Each row was made from one small tree. The marks that hang from a mark follow it in brackets, in alphabetical order. Every link used is in the known rows. Write each row's tree.
Known rows:
puzif{sagek{bagub fenuni}}: [-17,42,-8,-14,23,26,-18,14,23,-21,8,19,-5,-25,16,10,5,15,-11,-3,-7,9,19,-7,17]
sagek{bagub fenuni{defab} popu zesum}: [-33,51,-28,-14,5,52,2,33,30,-28,1,16,-6,-8,32,-8,6,28,16,-32,-9,-11,3,-39,26]
bagub{sagek}: [4,5,-15,0,5,8,-12,10,2,9,8,1,-2,-12,-9,0,18,-4,-1,4,-15,10,9,1,-5]
sagek{zesum}: [-7,9,-9,12,4,7,4,17,12,-8,9,9,-7,-4,12,8,-6,11,11,-17,1,-2,-7,-12,1]
fenuni{defab{morepi pade}}: [-7,-10,22,-31,-18,30,-13,27,-53,-11,-11,-30,17,46,-19,-12,14,-1,-9,40,-9,-16,1,-29,13]
bagub{sagek{popu{nedobu} zesum}}: [-29,27,-33,11,16,15,13,35,36,-15,3,7,-15,-25,-8,-9,21,11,6,-37,-21,15,9,-26,-17]
defab{pade{nedobu}}: [7,-14,19,-9,-2,4,3,6,-28,-4,-1,-14,-3,42,-15,-18,19,-11,-2,19,-9,8,7,-12,-3]
sagek{fenuni{defab} popu{nedobu} zesum}: [-40,36,-16,1,12,35,17,41,28,-26,-16,3,-8,5,18,-9,5,34,4,-35,-8,-3,-9,-52,11]
puzif{sagek{bagub fenuni{defab} zesum}}: [-27,58,-18,-8,18,50,-15,36,23,-27,9,18,-7,-13,29,11,1,31,1,-10,-4,1,3,-32,30]
pipef{zesum{sagek{bagub fenuni popu}}}: [-39,58,-29,-9,-9,20,7,14,41,-21,8,38,-7,-37,36,-1,-18,16,4,-31,-14,-18,13,-28,25]
morepi{nedobu}: [-2,0,11,0,5,-6,5,-5,-9,2,-1,-10,-16,19,-7,-10,5,-4,3,-15,-4,15,0,-7,-16]
popu{nedobu}: [-13,5,8,-5,9,-6,16,3,6,-6,-11,-3,-2,-1,-6,-8,4,4,-13,-8,3,5,0,-11,-5]
sagek{bagub zesum}: [-14,29,-15,-7,5,21,4,12,18,-17,17,20,-10,-16,19,1,2,8,9,-21,0,-6,3,-11,10]
bagub{sagek{fenuni{defab} popu}}: [-15,29,-30,-3,5,41,-13,32,15,-2,-6,-3,2,-3,4,-7,23,15,4,-5,-25,7,7,-25,9]
zesum{sagek{fenuni popu{nedobu}}}: [-41,27,-9,-2,4,1,11,25,33,-11,-17,9,-8,-20,13,-7,-8,11,-1,-25,-20,0,8,-29,0]
bagub{sagek{popu}}: [-9,13,-29,4,3,13,-7,15,19,1,4,0,-6,-23,-12,-10,21,-5,8,-13,-23,14,17,-2,-14]
puzif{sagek{bagub fenuni{defab}}}: [-20,48,-9,-20,15,42,-19,20,11,-18,0,8,1,-10,18,2,7,21,-9,8,-5,6,9,-18,28]
sagek{fenuni{defab} zesum}: [-13,23,-9,4,6,35,-2,34,8,-11,-3,6,-1,17,29,10,-4,30,7,-10,-1,-9,-15,-38,25]
fenuni{defab}: [-4,5,-1,-6,-9,16,-3,4,-12,3,-10,-10,6,13,2,-7,2,6,1,10,5,-3,-9,-10,12]
puzif{sagek{bagub popu{nedobu} zesum}}: [-48,55,-25,-1,23,21,12,29,48,-41,8,18,-19,-43,1,-10,9,16,4,-43,-10,16,19,-23,-7]
puzif{sagek{bagub fenuni zesum}}: [-22,51,-15,-3,28,34,-12,32,36,-29,18,29,-13,-26,27,18,0,25,0,-20,-8,5,11,-20,18]
defab{pade{nedobu{morepi}}}: [-5,-28,27,-17,6,-3,-10,9,-47,-5,-7,-15,-8,43,-22,-28,25,-16,-5,21,-21,25,3,-6,3]
defab{fenuni}: [-6,-8,6,-1,-10,6,-14,9,-3,0,-1,-5,6,18,1,-2,6,0,-3,12,13,-3,4,-4,11]
pipef{zesum{sagek{bagub popu}}}: [-36,49,-31,-5,-20,9,11,2,34,-16,11,31,-7,-42,21,-10,-19,2,11,-29,-9,-16,14,-15,13]
sagek{fenuni{defab} popu}: [-20,22,-14,-5,0,32,-2,23,11,-10,-14,-4,3,8,13,-9,6,20,6,-11,-10,-5,-2,-28,17]
fenuni{defab{morepi}}: [-5,-2,13,-17,-7,24,-7,13,-34,-6,-9,-24,12,24,-9,-5,12,0,-3,22,-4,-10,-5,-17,11]
pipef{zesum}: [-2,16,-8,8,-7,3,11,-5,4,-7,4,15,1,-4,11,5,-12,11,-5,-8,6,-10,-5,-13,12]

Write each row's tree:
[-18,31,-38,15,17,33,-7,45,38,-13,11,16,-13,-19,14,8,14,20,14,-33,-29,8,8,-28,1] -> bagub{sagek{fenuni popu zesum}}
[-23,34,-6,-19,-2,12,-10,14,20,-4,4,23,-4,-22,30,4,-9,4,0,-5,-13,-11,13,-13,21] -> zesum{sagek{bagub fenuni}}
[-52,22,-13,12,28,3,0,35,21,-31,-5,8,-24,-28,-14,-13,9,14,2,-37,-18,36,3,-19,-9] -> puzif{sagek{popu{nedobu{morepi}} zesum}}
[-22,24,-23,13,13,24,6,34,35,-23,4,16,-10,-7,24,8,-2,25,16,-38,-14,-4,0,-30,7] -> sagek{fenuni popu zesum}
[-33,44,-27,16,15,43,-8,48,33,-27,-1,6,-9,-9,16,9,0,35,13,-24,-12,8,0,-37,13] -> puzif{sagek{fenuni{defab} popu zesum}}
[-17,31,-8,9,-9,4,3,14,18,-3,2,28,-1,-12,33,16,-30,19,-5,-9,-5,-17,-5,-25,25] -> pipef{zesum{sagek{fenuni}}}
[-47,39,-16,-19,-7,1,16,10,33,-15,-6,13,-10,-40,3,-25,1,-5,3,-28,-14,-3,19,-15,-4] -> zesum{sagek{bagub popu{nedobu}}}
[-28,36,-29,-4,3,25,9,19,35,-27,14,20,-13,-27,16,-9,6,9,20,-40,-7,-5,11,-15,3] -> sagek{bagub popu zesum}
[-23,50,-14,-12,-6,15,1,10,24,-11,10,39,-2,-26,41,9,-23,16,-6,-14,-6,-20,6,-23,33] -> pipef{zesum{sagek{bagub fenuni}}}
[-28,42,-24,-9,11,20,-7,9,31,-25,10,12,-10,-41,-4,-8,10,2,6,-18,-12,14,26,2,-3] -> puzif{sagek{bagub popu}}
[-40,47,-23,-20,-13,34,-7,23,24,-10,-8,11,0,-19,27,-14,-4,11,11,-14,-16,-14,10,-27,23] -> zesum{sagek{bagub fenuni{defab} popu}}
[-6,-3,26,-17,-3,17,-2,8,-42,-4,-10,-32,-3,43,-17,-15,18,-4,1,9,-10,6,-5,-26,-5] -> fenuni{defab{morepi{nedobu}}}
[-17,22,-39,16,7,20,-2,34,31,-8,14,9,-14,-24,-1,-2,15,7,19,-31,-24,10,9,-15,-13] -> bagub{sagek{popu zesum}}
[-28,29,-26,15,-22,-3,13,8,27,-6,2,20,-5,-29,12,-3,-25,6,12,-25,-8,-11,3,-17,5] -> pipef{zesum{sagek{popu}}}
[-30,36,-30,8,25,27,8,48,44,-19,0,13,-14,-20,9,0,19,24,1,-38,-27,12,10,-40,-5] -> bagub{sagek{fenuni popu{nedobu} zesum}}
[-7,-9,34,-30,-13,23,-8,22,-61,-9,-10,-39,4,65,-26,-21,19,-6,-7,26,-15,-2,1,-36,-2] -> fenuni{defab{morepi{nedobu} pade}}
[-23,42,-16,-9,-18,5,6,-2,17,-7,12,32,-4,-32,24,0,-23,3,-1,-11,-1,-18,6,-11,21] -> pipef{zesum{sagek{bagub}}}
[-24,26,-22,-4,21,19,3,29,32,-10,-8,5,-7,-18,-3,-8,26,13,-9,-22,-28,17,16,-26,-5] -> bagub{sagek{fenuni popu{nedobu}}}
[-22,36,-38,8,9,49,-10,49,27,-11,1,5,-6,-5,16,0,18,24,15,-22,-25,3,1,-39,11] -> bagub{sagek{fenuni{defab} popu zesum}}
[-12,21,-29,2,14,26,-12,28,27,-3,2,8,-5,-17,3,1,20,9,3,-15,-29,10,15,-14,0] -> bagub{sagek{fenuni popu}}
[-30,46,-26,-8,14,38,4,29,41,-32,13,26,-12,-20,31,0,4,22,14,-42,-12,-8,10,-28,16] -> sagek{bagub fenuni popu zesum}
[-35,31,-15,7,22,19,20,36,40,-29,-6,13,-13,-8,17,-1,2,28,3,-44,-12,0,1,-41,1] -> sagek{fenuni popu{nedobu} zesum}
[-8,-24,29,-28,-19,20,-23,31,-45,-13,-2,-23,17,52,-19,-7,19,-8,-13,42,0,-15,13,-22,12] -> defab{fenuni morepi pade}
[-40,41,-22,-10,12,20,25,20,39,-32,4,17,-15,-27,9,-18,9,11,8,-47,-6,-1,12,-28,-2] -> sagek{bagub popu{nedobu} zesum}
[-24,36,-19,-20,10,30,0,12,30,-23,3,17,-4,-20,20,-8,11,11,4,-25,-14,-3,17,-16,15] -> sagek{bagub fenuni popu}
[-34,32,-13,-22,9,11,18,2,27,-24,-6,9,-7,-26,-2,-25,16,0,-4,-29,-7,2,18,-14,-4] -> sagek{bagub popu{nedobu}}
[-9,21,-9,-7,13,51,-18,54,-11,-11,4,-6,3,16,8,12,24,20,0,8,-25,-4,-3,-40,18] -> bagub{sagek{fenuni{defab{morepi}} zesum}}
[-20,42,-17,1,17,21,-8,21,28,-25,21,20,-15,-31,10,9,0,12,6,-18,-3,9,12,-7,6] -> puzif{sagek{bagub zesum}}
[-10,-36,33,-19,-3,2,-24,15,-49,-6,-6,-20,-3,62,-20,-32,32,-18,-8,33,-6,20,6,-11,12] -> defab{fenuni pade{nedobu{morepi}}}
[-42,50,-20,-14,22,32,19,31,45,-38,1,24,-14,-22,25,-9,9,26,3,-48,-11,-2,10,-39,11] -> sagek{bagub fenuni popu{nedobu} zesum}
[-27,33,1,-40,-21,34,-21,32,-11,-7,-6,5,11,14,22,-10,-7,8,-7,22,-12,-22,10,-34,33] -> zesum{sagek{bagub fenuni{defab{pade}}}}
[0,-30,40,-22,-9,19,-15,24,-53,-12,-3,-32,8,70,-23,-19,36,-17,-7,44,-5,-2,15,-22,8] -> defab{fenuni morepi pade{nedobu}}
[-27,30,-29,25,13,15,-3,32,37,-25,10,10,-17,-30,0,7,-2,15,18,-33,-10,15,8,-12,-11] -> puzif{sagek{popu zesum}}
[-3,13,-7,-22,-2,43,-26,40,-21,3,-6,-10,13,29,-2,-4,21,12,-12,29,-20,-2,7,-32,20] -> bagub{sagek{fenuni{defab{pade}}}}
[-35,4,-14,-9,19,2,-5,19,4,-6,-10,-2,-14,-21,-27,-29,32,-6,-7,-17,-32,35,11,-8,-13] -> bagub{sagek{popu{nedobu{morepi}}}}
